What can hang from each mark:
j_893: j_160
j_831: j_834
j_6: j_395 j_831
j_875: j_395 j_831
j_992: j_160 j_395 j_589
j_395: j_834 j_875 j_893 j_917 j_992
j_917: j_395 j_831
j_160: j_893 j_992
j_589: j_893

Each row was made from one small tree. The marks that hang from a mark follow it in brackets, in the order of their numbers. Every link used is in the known rows. Write each row's tree.
Known rows:
j_6(j_395(j_875 j_893 j_917 j_992(j_160)) j_831(j_834)): [-0.23  0.02  0.25 -0.29 -0.10 -0.05 -0.02 -0.03 -0.03 -0.35  0.04  0.06
  0.05 -0.50 -0.06  0.46 -0.08  0.11 -0.31 -0.11 -0.02  0.41 -0.04 -0.11
  0.10  0.00]
j_917(j_395): [-0.07 -0.51 -0.03 -0.08 -0.01  0.05 -0.01  0.08 -0.18 -0.18  0.01 -0.17
 -0.14  0.16 -0.01 -0.06  0.04 -0.16 -0.24  0.11 -0.26  0.05  0.07  0.08
 -0.10  0.14]
j_395(j_875 j_893(j_160) j_917 j_992): [-0.13 -0.09  0.21 -0.20 -0.14 -0.14 -0.02 -0.06 -0.21 -0.12  0.13 -0.04
  0.00 -0.25 -0.11  0.27  0.04  0.21 -0.07 -0.05  0.00  0.52  0.02 -0.33
  0.19  0.01]
j_395(j_834 j_875(j_831) j_893(j_160) j_992(j_589)): [-0.07  0.08  0.23  0.07 -0.14 -0.03  0.21  0.04  0.19 -0.08  0.21  0.18
  0.05 -0.42  0.03  0.29  0.09  0.16 -0.06  0.01  0.06  0.16 -0.08 -0.44
  0.12  0.03]
j_6(j_395(j_834 j_893 j_917(j_831) j_992(j_160))): [-0.11 -0.30  0.11 -0.29 -0.33 -0.09  0.17 -0.10  0.22 -0.18  0.06 -0.06
  0.02 -0.26 -0.09  0.25 -0.02  0.27 -0.36  0.05  0.06  0.20  0.06 -0.23
  0.02 -0.05]
j_395(j_893 j_917(j_831(j_834))): [ 0.09 -0.32  0.12 -0.16 -0.29  0.03 -0.14 -0.03 -0.25 -0.34  0.06 -0.04
  0.00  0.01 -0.09 -0.07 -0.03  0.19 -0.19  0.37 -0.01  0.16  0.13 -0.08
  0.06 -0.12]
j_160(j_893): [-0.11 -0.16  0.03 -0.03  0.14 -0.08  0.10 -0.13 -0.33 -0.30 -0.10  0.07
  0.02  0.15  0.03  0.03  0.17 -0.07 -0.15  0.03 -0.09  0.19  0.03 -0.09
 -0.15 -0.04]
j_6(j_395(j_834 j_893 j_992) j_831): [-0.13 -0.17  0.21 -0.33 -0.17 -0.07  0.22 -0.15 -0.04 -0.23 -0.06 -0.11
  0.05 -0.32  0.14  0.44  0.13  0.08 -0.38 -0.10 -0.28  0.26 -0.19  0.04
 -0.08 -0.11]
j_893(j_160(j_992(j_395(j_875) j_589))): [ 0.17  0.17 -0.03  0.27  0.28 -0.03 -0.18  0.09 -0.04 -0.16  0.10  0.08
  0.15 -0.32  0.16  0.11  0.10 -0.37  0.16 -0.09 -0.16 -0.23  0.13 -0.13
 -0.14  0.48]
j_160(j_893 j_992(j_395(j_834) j_589)): [-0.02  0.18 -0.05  0.12  0.08 -0.08  0.14  0.02  0.02 -0.17 -0.02  0.14
  0.23 -0.22  0.20 -0.07  0.30 -0.32  0.26  0.10 -0.19 -0.24  0.02 -0.01
 -0.28  0.13]
j_589(j_893(j_160(j_992(j_395)))): [ 0.22 -0.05 -0.10  0.01  0.05  0.00  0.03 -0.16 -0.08 -0.33  0.16  0.10
 -0.02 -0.03  0.22  0.27  0.16 -0.29  0.05 -0.01 -0.31 -0.11  0.01 -0.01
 -0.31  0.25]
j_893(j_160(j_992(j_589))): [ 0.12  0.07  0.03  0.35  0.35 -0.04 -0.04  0.00  0.01 -0.13  0.05  0.03
  0.05 -0.02  0.26  0.15  0.14 -0.45  0.06  0.02 -0.19 -0.18  0.19 -0.15
 -0.39  0.34]
j_893(j_160(j_992(j_395(j_917) j_589))): [ 0.21  0.14 -0.15  0.23  0.21 -0.04 -0.13  0.10 -0.02 -0.12  0.10 -0.05
  0.10 -0.10  0.11  0.00  0.03 -0.38  0.16  0.03 -0.23 -0.23  0.22 -0.04
 -0.24  0.33]
j_992(j_160 j_395(j_875 j_893 j_917(j_831(j_834))) j_589): [ 0.09 -0.02 -0.03  0.01 -0.21 -0.01 -0.26  0.15  0.04 -0.31  0.16  0.27
  0.24 -0.30 -0.14 -0.07 -0.13 -0.05  0.00  0.28  0.16 -0.09  0.17 -0.13
  0.33  0.07]
j_160(j_893 j_992(j_589)): [-0.05  0.05  0.06  0.22  0.23 -0.03 -0.01 -0.03 -0.05 -0.20 -0.12  0.19
  0.15  0.07  0.26  0.06  0.31 -0.37  0.10  0.05  0.02 -0.04  0.05 -0.16
 -0.29  0.14]
j_589(j_893(j_160(j_992))): [ 0.10 -0.13  0.08  0.09  0.13  0.02  0.12 -0.16 -0.07 -0.29  0.10  0.04
 -0.07  0.08  0.31  0.30  0.19 -0.28  0.01  0.04 -0.23  0.07  0.02 -0.19
 -0.37  0.19]
j_589(j_893(j_160(j_992(j_395(j_834 j_875 j_917))))): [ 0.04  0.03  0.06 -0.07 -0.12  0.01  0.17  0.07 -0.10 -0.28  0.22 -0.12
  0.00 -0.35  0.14  0.07  0.07 -0.03  0.25  0.07 -0.27  0.10  0.03 -0.22
 -0.09  0.18]
j_160(j_893 j_992(j_395(j_917(j_831)) j_589)): [ 0.25  0.04 -0.10  0.03 -0.01  0.02 -0.20  0.06  0.04 -0.26 -0.05  0.14
  0.14  0.06  0.12 -0.12  0.12 -0.20  0.05  0.08  0.15 -0.21  0.09 -0.08
 -0.19  0.26]
j_831(j_834): [ 0.00 -0.27  0.12  0.05  0.08 -0.01 -0.04 -0.05 -0.31 -0.31  0.03 -0.04
 -0.04 -0.11  0.05  0.02  0.12 -0.18 -0.15  0.26 -0.41  0.01  0.12  0.00
 -0.16  0.06]
j_917(j_395(j_875 j_893 j_992(j_589)) j_831(j_834)): [-0.07 -0.35  0.22 -0.15 -0.40  0.11 -0.25  0.08  0.17 -0.13  0.14  0.27
 -0.01 -0.31 -0.06  0.04  0.04 -0.04 -0.17  0.23  0.10  0.03 -0.10 -0.05
  0.19  0.28]
j_589(j_893(j_160(j_992(j_395(j_875))))): [ 0.15 -0.01  0.01  0.01  0.04  0.00 -0.03 -0.08 -0.13 -0.34  0.16  0.10
  0.01 -0.22  0.21  0.28  0.15 -0.18  0.09 -0.07 -0.19  0.01 -0.04 -0.15
 -0.14  0.32]
j_875(j_395(j_834 j_893 j_917 j_992) j_831): [ 0.12 -0.12  0.16 -0.22 -0.45  0.02  0.19  0.03  0.15 -0.17  0.19 -0.08
 -0.08 -0.20 -0.11  0.00  0.11  0.34 -0.23  0.18 -0.08  0.14 -0.11 -0.32
  0.15 -0.28]
j_160(j_893 j_992(j_395(j_834 j_875(j_831) j_917) j_589)): [ 0.03  0.24  0.06  0.08 -0.06  0.07  0.08  0.22  0.11 -0.26  0.06  0.06
  0.16 -0.34  0.10 -0.11  0.18  0.07  0.19  0.04  0.15 -0.09  0.00 -0.35
 -0.04  0.12]

Write each row's tree:
[ 0.17  0.15  0.09  0.12 -0.17  0.14 -0.23  0.09  0.06 -0.30  0.13  0.27
  0.23 -0.40  0.09  0.15  0.22 -0.03  0.13  0.15  0.07 -0.24 -0.06 -0.12
  0.09  0.15] : j_160(j_992(j_395(j_875(j_831(j_834)) j_893) j_589))
[ 0.02  0.04 -0.03  0.04 -0.19 -0.05  0.02  0.14  0.02 -0.11  0.06 -0.06
  0.30 -0.21  0.14 -0.04  0.24 -0.14  0.28  0.27 -0.17 -0.10  0.06 -0.01
  0.03 -0.11] : j_160(j_992(j_395(j_834 j_893 j_917) j_589))
[ 0.31 -0.39 -0.10 -0.14 -0.11  0.01 -0.21  0.04 -0.20 -0.34  0.02 -0.17
 -0.03  0.08 -0.02 -0.09 -0.04  0.01 -0.27  0.17 -0.19 -0.07  0.12  0.00
  0.04  0.14] : j_992(j_395(j_917(j_831)))
[-0.09  0.21 -0.07  0.08  0.01 -0.03  0.22  0.23  0.15 -0.28  0.13  0.19
  0.17 -0.28 -0.07 -0.10 -0.04  0.06  0.06  0.05  0.22 -0.01  0.08 -0.39
  0.13 -0.01] : j_992(j_160(j_893) j_395(j_834 j_875(j_831) j_917) j_589)
[-0.11  0.00 -0.02  0.11 -0.06  0.00  0.26  0.11  0.19  0.06  0.17 -0.05
  0.05 -0.14  0.06 -0.04  0.04 -0.21  0.20  0.10 -0.05 -0.12  0.13 -0.02
 -0.26  0.14] : j_917(j_395(j_834 j_893(j_160(j_992(j_589)))))
[-0.21 -0.23  0.19 -0.12 -0.17 -0.11  0.17  0.02 -0.30 -0.21  0.05 -0.12
  0.17 -0.25  0.03  0.08  0.17  0.18  0.00  0.17 -0.11  0.31 -0.02 -0.20
  0.22 -0.20] : j_395(j_834 j_875 j_893)
[ 0.09 -0.08  0.01  0.14 -0.09  0.05  0.06  0.03  0.12 -0.25  0.08  0.17
  0.20 -0.16  0.41  0.09  0.37 -0.43  0.20  0.27 -0.38 -0.23 -0.12 -0.01
 -0.15  0.07] : j_160(j_992(j_395(j_834) j_589(j_893)))
[-0.08 -0.15  0.06 -0.14 -0.24  0.08  0.34  0.11  0.00 -0.14  0.28 -0.13
 -0.14 -0.19 -0.20  0.01 -0.15  0.39 -0.13 -0.04  0.15  0.15  0.04 -0.25
  0.01  0.02] : j_917(j_395(j_834 j_875(j_831) j_893(j_160)))
[-0.15 -0.20  0.10  0.00 -0.22  0.05 -0.01  0.15  0.41 -0.09  0.17  0.30
  0.06 -0.16 -0.02  0.31  0.08 -0.01 -0.22 -0.04  0.32  0.14 -0.10 -0.34
  0.25  0.07] : j_917(j_395(j_875(j_831) j_893 j_992(j_160 j_589)))
[ 0.32 -0.17 -0.20  0.04 -0.09  0.08 -0.14  0.01  0.01 -0.32  0.16  0.22
  0.02  0.14  0.12 -0.05 -0.14 -0.25 -0.12  0.20 -0.10 -0.11  0.06 -0.06
  0.00  0.24] : j_992(j_395(j_917(j_831)) j_589(j_893(j_160)))
[ 0.01 -0.50  0.15 -0.34 -0.47  0.09 -0.07 -0.08  0.08 -0.17  0.14  0.09
 -0.17 -0.13 -0.10  0.08  0.05  0.09 -0.29  0.24 -0.04  0.04 -0.05  0.05
 -0.05  0.14] : j_917(j_395(j_893 j_992) j_831(j_834))
[-0.01 -0.24  0.22  0.02 -0.02  0.05  0.16  0.12 -0.11 -0.31  0.08 -0.19
 -0.03 -0.24  0.10  0.08  0.11  0.19 -0.20  0.10 -0.12  0.11 -0.01 -0.37
  0.02  0.00] : j_395(j_834 j_875(j_831))
[-0.06 -0.21  0.10 -0.18  0.06  0.02  0.17  0.07 -0.22 -0.33 -0.07 -0.39
 -0.03 -0.12  0.15  0.07 -0.08  0.02 -0.37 -0.02 -0.38  0.17  0.02  0.05
 -0.17 -0.02] : j_6(j_395(j_834 j_917) j_831)
[ 0.19  0.01  0.09 -0.01 -0.28  0.09 -0.39  0.13  0.00 -0.29  0.10  0.13
  0.22 -0.35  0.03 -0.06  0.08 -0.02  0.16  0.28  0.12 -0.16  0.05 -0.10
  0.13  0.21] : j_160(j_992(j_395(j_875 j_893 j_917(j_831(j_834))) j_589))
[-0.18  0.00  0.24  0.05 -0.24 -0.05  0.17  0.19  0.31 -0.12  0.19  0.15
  0.17 -0.36  0.04  0.27  0.13  0.15 -0.05  0.14  0.20  0.29 -0.04 -0.55
  0.29 -0.19] : j_395(j_834 j_875(j_831) j_893 j_917 j_992(j_160 j_589))
[-0.16 -0.20  0.02 -0.05 -0.11 -0.02  0.26  0.07  0.49 -0.05  0.10  0.22
 -0.05 -0.12 -0.01 -0.04  0.00 -0.22 -0.17  0.09  0.14 -0.08  0.04 -0.19
 -0.22  0.23] : j_917(j_395(j_834 j_992(j_160(j_893) j_589)) j_831)
[ 0.07  0.07  0.19  0.10 -0.11 -0.02  0.03  0.18  0.09 -0.11  0.15 -0.10
  0.13 -0.26  0.12 -0.03 -0.04  0.09  0.17  0.14  0.21  0.05  0.17 -0.40
 -0.04  0.17] : j_395(j_834 j_875 j_893(j_160(j_992(j_589))) j_917(j_831))
[-0.27 -0.26 -0.01 -0.17  0.00 -0.11  0.20 -0.07  0.13 -0.13  0.06  0.18
 -0.14 -0.01 -0.10  0.19  0.10 -0.19 -0.21 -0.10  0.03  0.19  0.03 -0.11
 -0.20  0.14] : j_917(j_395(j_992(j_160(j_893))))
